Each row was made from one path, in order. Every step used is in the known rows, and no mark comes twice. Write each row's path.
In the rows, zero is written as 128.
Known rows
j, a, u: [113 144 104 153 123 116 111 107 111 152 140 172 180 148 138 120 147 129
 128 156  90 174 193 147  36  93 104 160 110 181 128  97 146 183 107 161
 111 104 134 129 136]
b, a, u, c: [102 147  99 159 106  88  91  95  97 127 132 147 142 176 151 133 140 110
 136 170  70 186 181 132  50 103 118 119 127 179 130 129 134 133 137 200
 110 121 135 135 123]
d, m: [120 151 125 149 137 119  99  94 126 104 122 131 156  96 174 108 145  86
 139 114  74 140 175 159  63 171 148 157 131 151 117 101 138 117 103 130
 107 118 133 132 102]
k, y: [132 135  72 156 132 128 125  81 119 101 128 176 171  82 130  91 146 101
 142 122 106 162 181 128  56 116 151 160 115 118 122 186 125  71 133 120
 118 122 124  92 114]
v, d, m: [136 151 115 148 119 111 134 101 122 100 123 141 159  87 157 105 137  83
 135 110  63 120 175 178  53 171 156 156 126 164 121 108 131 111  97 144
 111 102 130 101 112]
b, a, j, v, w: [159 138 111 147 142 120 136 114 101 152 154 191 162 186  92 123 159 121
 136 155  95 158 163 174  58 149 136 160 114 179 161 113 125 178 123 160
 110  64 166  99 122]
v, y, k, x: [121 149  92 144 143 120 103  83 109 116 139 155 148 109 125  96 139  98
 142 165  94 112 211 148  67 147 177 189 122 141 156 183 147 149 140 112
 109 133 144 159 131]
w, v, j, a, u, c: [112 150  91 165 117 110 123 107  97 144 151 168 153 178 149 133 150 125
 128 162  65 157 184 141  41  87 112 117 142 193 140 129 143 161 140 201
 111 101 124 114 129]
f, b, a, j, v, y, k: [125 141  87 142 138 122 137 103  91 135 101 195 152 105 110 108 137 119
 120 156  83 162 184 181  61 169 151 179 128 198 161 138 148 123 118 121
 112  77 150  97 109]
y, k: [119 147 104 139 140 133 108 112 116 111 111 137 118 107 142  99 150 107
 127 137  78 134 198 154  79 182 157 174 151 170 152 129 156 131 124  87
 113  97 151 143 113]
u, a: [139 144 118 161 141 110 122  94 120 109 145 147 139 197 144 139 165 118
 132 148  76 140 150 156  61 111 138 155 124 171 147 122 138 131 143  88
 126 106 146  97 135]
d, m, w, v: [132 137 102 152 158 167 153 123 126 103 149 127 117 141 153 127 144  98
 160 111  81 178 182 135  56 135 134 156 127 161 135 119 155 120 136 134
 122 101 121 114 103]
w, m: [146 149 111 158 141 126 124 120 121 139 131 116 104 131 163 126 145  94
 140 115  83 118 196 158  56 163 159 138 148 156 143 123 153 108 106 154
 118 114 118 134  98]
d, m, w, v, y, k, x: [117 152  91 143 153 130 120  82 108 107 146 153 138 116 132  97 134  94
 150 152  86 124 207 150  65 151 171 188 120 143 153 168 156 141 142 116
 108 133 139 161 122]
v, y, k: [118 150  90 140 139 128 130 103 100 120 112 161 105  96 131 105 145 112
 123 137  87 127 206 170  72 175 160 192 146 164 159 134 151 114 104 101
 109  79 139 109 120]
x, g: [136 124  94 147 150 141 108 119 132 122 131 148 157 141 166 133 155 107
 131 117 108 134 164 121  62 122 163 164  92 119 120 130 141 128 161 124
 114 139 142 123 145]
g, x: [138 132 124 143 145 149 107 101 121 114 173 117 153 137 136 121 138 100
 151 158 109 163 192 159  55 138 149 177 127 150 123 164 154 126 141 162
  96 116 148 144 140]
d, m, w, v, j, a, u: [120 146  92 159 129 128 146 109 110 147 154 186 173 168 142 121 148 125
 136 143  89 169 199 160  34  94 103 155 112 178 137  92 146 171 110 172
 110  87 133 110 130]
c, u, a, j, v, d, m: [137 148 100 151 125 107 153  92 109 110 143 161 183 122 164 110 136 105
 129 120  56 125 153 200  51 175 144 140 125 209 126 102 135 129 120 148
 116  98 131  94 115]
m, w: [140 136  97 143 151 127 135  95 134  95 152 133 122 161 159 116 136  99
 168 114  96 149 172 126  74 144 151 178 116 149 143 116 146 102 152 126
 115  64 145 120 138]
b, a, j, v: [141 127  87 150 125 121 119 112 111 145 124 186 224 142 135 129 150 120
 132 161  98 176 152 151  56 134 133 141 115 219 151 129 137 186 122 126
 124 110 146 115 109]
w, v, j, a, b: [141 140 103 165 135 147 138 131 129 130 117 194 193 121 132 116 157 130
 131 149  88 166 182 149  38 107 127 169  99 174 146 150 146 176 115 143
 117  83 150  66 112]
c, u, a, b: [121 140 102 166 148 130 117 100 126 101 137 154 153 157 150 119 146 134
 135 147  68 183 165 160  52 136 129 168  96 175 126 153 144 133 150 145
 121 100 151  79 128]
a, b: [122 136  98 156 141 143  97 119 139 111 112 158 175  87 134 114 146 113
 139 140  77 187 183 136  54 138 142 182  99 151 123 168 144 148 112 153
 115 106 150  88 119]
m, w, v, j, a, b, f: [147 141 124 166 110 138 145 130 113 114 105 183 194 170 125 131 147 114
 147 161 116 163 164 137  53  89 115 171 123 160 166 148 147 168 120 145
 118  82 156 126 117]
f, b, a, j, v, w, m: [167 146 119 157 150 118 146 122 101 165 138 165 124 173 112 126 144 106
 137 136  80 145 176 186  45 167 150 135 128 173 153 112 143 121 118 197
 112  83 145 112  94]
f, b, a, j, v, y: [143 129  82 154 134 118 149  96  94 151 124 210 192 113 107 130 136 120
 131 156 103 171 167 175  43 127 144 173 104 193 149 152 126 129 113 168
 116  74 129  55 122]
y, k, x, g: [126 131  87 142 157 137  97 106 126 117 135 153 164 138 156 115 150 102
 132 140 104 114 179 120  67 131 180 175  89 113 130 158 152 147 178 106
 111 169 154 169 148]
d, m, w, v, y, k: [114 152  87 139 150 143 152 107  98 112 121 159  92 102 136 108 142 108
 131 124  77 146 204 171  68 176 152 187 146 168 157 122 161 106 106 104
 110  83 132 108 108]
a, j, v, y, k: [119 146  74 138 141 129 137 104  95 134 116 186 142  95 124 109 146 122
 116 143  83 136 192 177  70 176 155 186 145 195 164 136 154 145 103 105
 112  81 139 105 120]
c, u, a, j, v, y, k, x: [120 146  79 150 147 116 123  72  97 121 159 171 164 144 130  99 139 118
 136 172  89 116 194 171  64 152 165 176 118 177 159 177 150 165 163 119
 114 132 145 153 136]
c, u, a, j: [121 125  82 176 120 120 158  88 104 120 173 166 153 168 155 119 167 128
 132 142  90 152 177 187  56 143 132 143  99 183 143 142 138 169 176 157
 129 114 149  95 129]
c, u, a, j, v: [138 130  79 156 144 125 136  99 111 139 159 180 207 168 146 130 152 137
 128 152  80 155 142 169  59 142 130 139 126 233 146 130 143 181 149 128
 127 101 140 104 128]
g, x, k, y: [125 113  66 145 150 148 107  97  92 101 147 183 193 107 124  87 158 100
 136 131 112 160 177 133  45 109 161 174 115 121 128 209 136  54 156  95
 103 159 136 115 120]

Write each row's path
[124 115  60 149 145 139 108 101  96 102 126 190 190  99 130  86 164 101
 133 119 105 148 173 122  50 112 162 167 116 123 135 196 127  56 151  77
 114 152 130 103 112]	x, k, y
[144 122  93 153 132 121 121 112 112 146 119 192 233 136 122 126 143 119
 134 163  92 190 147 154  50 132 135 141 106 219 144 139 135 167 138 147
 124 102 151 105 108]	f, b, a, j, v
[136 142 117 166 146 113 137  83 111 101 169 127 114 221 170 127 150 132
 139 142  82 135 157 173  60 139 132 142 127 189 140 117 136 109 180 116
 126  92 138 104 136]	c, u, a
[121 147 102 144 145 123  87  89 120 110 139 137 155 119 133  92 142  95
 146 165  89 117 205 136  71 151 175 177 125 144 150 178 151 159 153 103
 112 146 153 184 126]	y, k, x
[127 105 103 137 161 158  81 131  90 118 158 142 176 158 138 112 167 100
 136 145 104 139 179 146  49 132 165 182 132 158 145 172 150 107 160  88
  97 153 154 152 133]	g, x, k
[154 134  86 167 145 158 174 122 128 114 160 161 133 164 143 122 159  99
 158 117  99 131 199 157  59 130 152 150 137 148 158 144 133 117 142 148
 121  67 133  73 114]	d, m, w, v, j
[132 139 125 162 107 131 104 124 120 106  94 158 192 131 123 128 144 103
 144 160 108 173 167 132  63 112 127 176 126 144 148 167 141 158 109 152
 116 110 155 142 119]	a, b, f
[129 146 107 141 152 119 130  84 132  86 147 132 130 142 178 109 131  87
 165 101  81 149 167 141  73 165 149 174 117 148 130  89 148  92 134 129
 108  74 144 130 123]	d, m, w
[132 142 130 170 113 123 119 111 111  99 112 156 176 180 135 132 143 118
 141 165 103 169 154 150  61 109 118 166 125 162 150 158 141 148 135 147
 120 104 157 135 126]	c, u, a, b, f
[109 155  90 160 123 106 132  97  97 132 155 169 149 181 161 129 143 118
 135 148  59 157 178 145  44  99 111 120 136 190 136 109 147 147 140 202
 107  96 127 119 125]	d, m, w, v, j, a, u, c
[142 140  92 141 128 106 160  90 119  94 141 163 163 150 163 110 127  91
 158 114  80 154 156 162  62 160 146 163 101 182 140  90 142 110 128 141
 114  70 149 107 120]	b, a, j, v, d, m, w
[121 135  79 141 165 144 123 101 117 113 143 163 150 139 158 119 142 100
 137 127 100 124 180 130  62 133 176 181  84 113 132 147 158 130 169 115
 107 162 143 152 142]	d, m, w, v, y, k, x, g
[140 131  80 153 142 124 129 105 115 144 146 190 217 156 134 136 160 130
 125 154  77 160 138 161  59 129 133 145 124 225 150 132 144 191 131 113
 128 107 144 101 127]	u, a, j, v
[157 139 103 146 152 128 138 114 106 153 165 190 160 169  92 121 160 123
 135 145  88 145 165 174  61 155 140 165 126 176 156 120 130 182 124 164
 110  61 160  96 130]	a, j, v, w
[162 130  88 150 124 147 192 136 123 105 150 145 127 134 118 123 139 101
 152 118  76 139 184 156  45 124 153 160 121 177 147 148 140 119 135 151
 129  71 120  68 131]	m, w, v, d
[113 129 111 161 119 110  97 106 111 139 117 163 173 153 111 122 131 109
 143 171  92 234 193 148  31  98 113 152  86 160 116 128 128 125 130 203
 113 113 149 116 120]	f, b, a, u
[125 149  89 140 150 121 100  84 108 123 138 163 166 115 122  99 135 104
 140 170  91 114 199 148  67 146 175 186 128 163 158 181 149 157 137 104
 110 131 142 161 132]	j, v, y, k, x
[138 145 138 161 104 123 113 123 112 115  90 173 206 144 129 128 145 113
 137 167 113 162 158 136  55  97 115 174 122 162 156 143 146 175 107 138
 114 100 157 143 118]	j, a, b, f
[140 141  85 140 139 115 162  90 124  96 151 160 161 134 163 108 129  93
 157 103  72 142 159 162  65 166 150 169 110 179 136  96 146 113 131 145
 113  66 143 105 128]	a, j, v, d, m, w
[159 129  83 168 144 162 178 128 129 117 164 161 128 174 133 125 161 105
 159 123 106 130 201 150  59 119 153 153 138 148 165 156 132 120 150 147
 125  60 134  69 121]	m, w, v, j
[137 135  82 154 149 152 174 110 103 124 149 164 105 128 124 136 141 111
 150 124 104 159 196 152  49 117 145 185 121 151 152 147 142 107 114 150
 118  70 107  60 126]	m, w, v, y
[142 146 130 165 111 134 142 125 112 108 102 183 200 160 134 127 144 109
 145 153 109 162 161 144  53  99 114 169 124 161 160 135 148 164 112 147
 114  87 156 131 110]	d, m, w, v, j, a, b, f
[161 151 106 153 152 126 145 124 105 164 154 156 115 165 125 128 152 109
 134 123  79 119 183 183  55 174 152 140 145 172 157 111 150 141 102 180
 112  86 135 120 104]	a, j, v, w, m
[136 147 115 151 124 132 149 116 120 104 126 139 153  90 149 114 141  86
 137 111  61 136 180 176  46 159 150 149 129 169 121 116 138 120 100 148
 116 111 119  95 101]	w, v, d, m
[163 147 122 160 122 116 151 109 117 139 135 187 178 169 151 114 163 123
 131 147 112  95 178 159  47 107 135 151 127 181 166 105 133 163 130 110
 116  57 145  93 123]	v, j, a
[119 147  75 144 145 124 149  93  88 128 133 182 128 133 136 109 143 134
 115 145  79 131 185 192  69 180 147 177 145 209 164 128 155 133 125 104
 115  76 139 101 123]	c, u, a, j, v, y, k
[161 152 107 159 157 120 158 112  98 158 169 151 101 201 137 129 150 121
 133 126  76 116 176 197  52 177 145 131 145 186 157 103 149 132 126 181
 115  81 135 116 107]	c, u, a, j, v, w, m
[123 141 103 163 144 128 107 109 133 106 121 168 170 141 132 127 156 124
 131 150  64 187 159 148  52 117 133 177  94 164 131 158 145 148 123 127
 121 111 157  73 127]	u, a, b
[141 146 101 140 140 114 154  89 129  83 147 139 134 137 167 106 127  86
 163  98  74 136 166 155  67 165 155 174 115 157 133  94 143  88 131 139
 110  62 141 108 130]	v, d, m, w
[140 129  96 154 157 171 156 130 127 109 154 128 113 155 140 132 147 106
 163 120  90 178 186 124  57 120 136 158 127 161 144 137 155 128 148 133
 126  92 122 108 113]	m, w, v
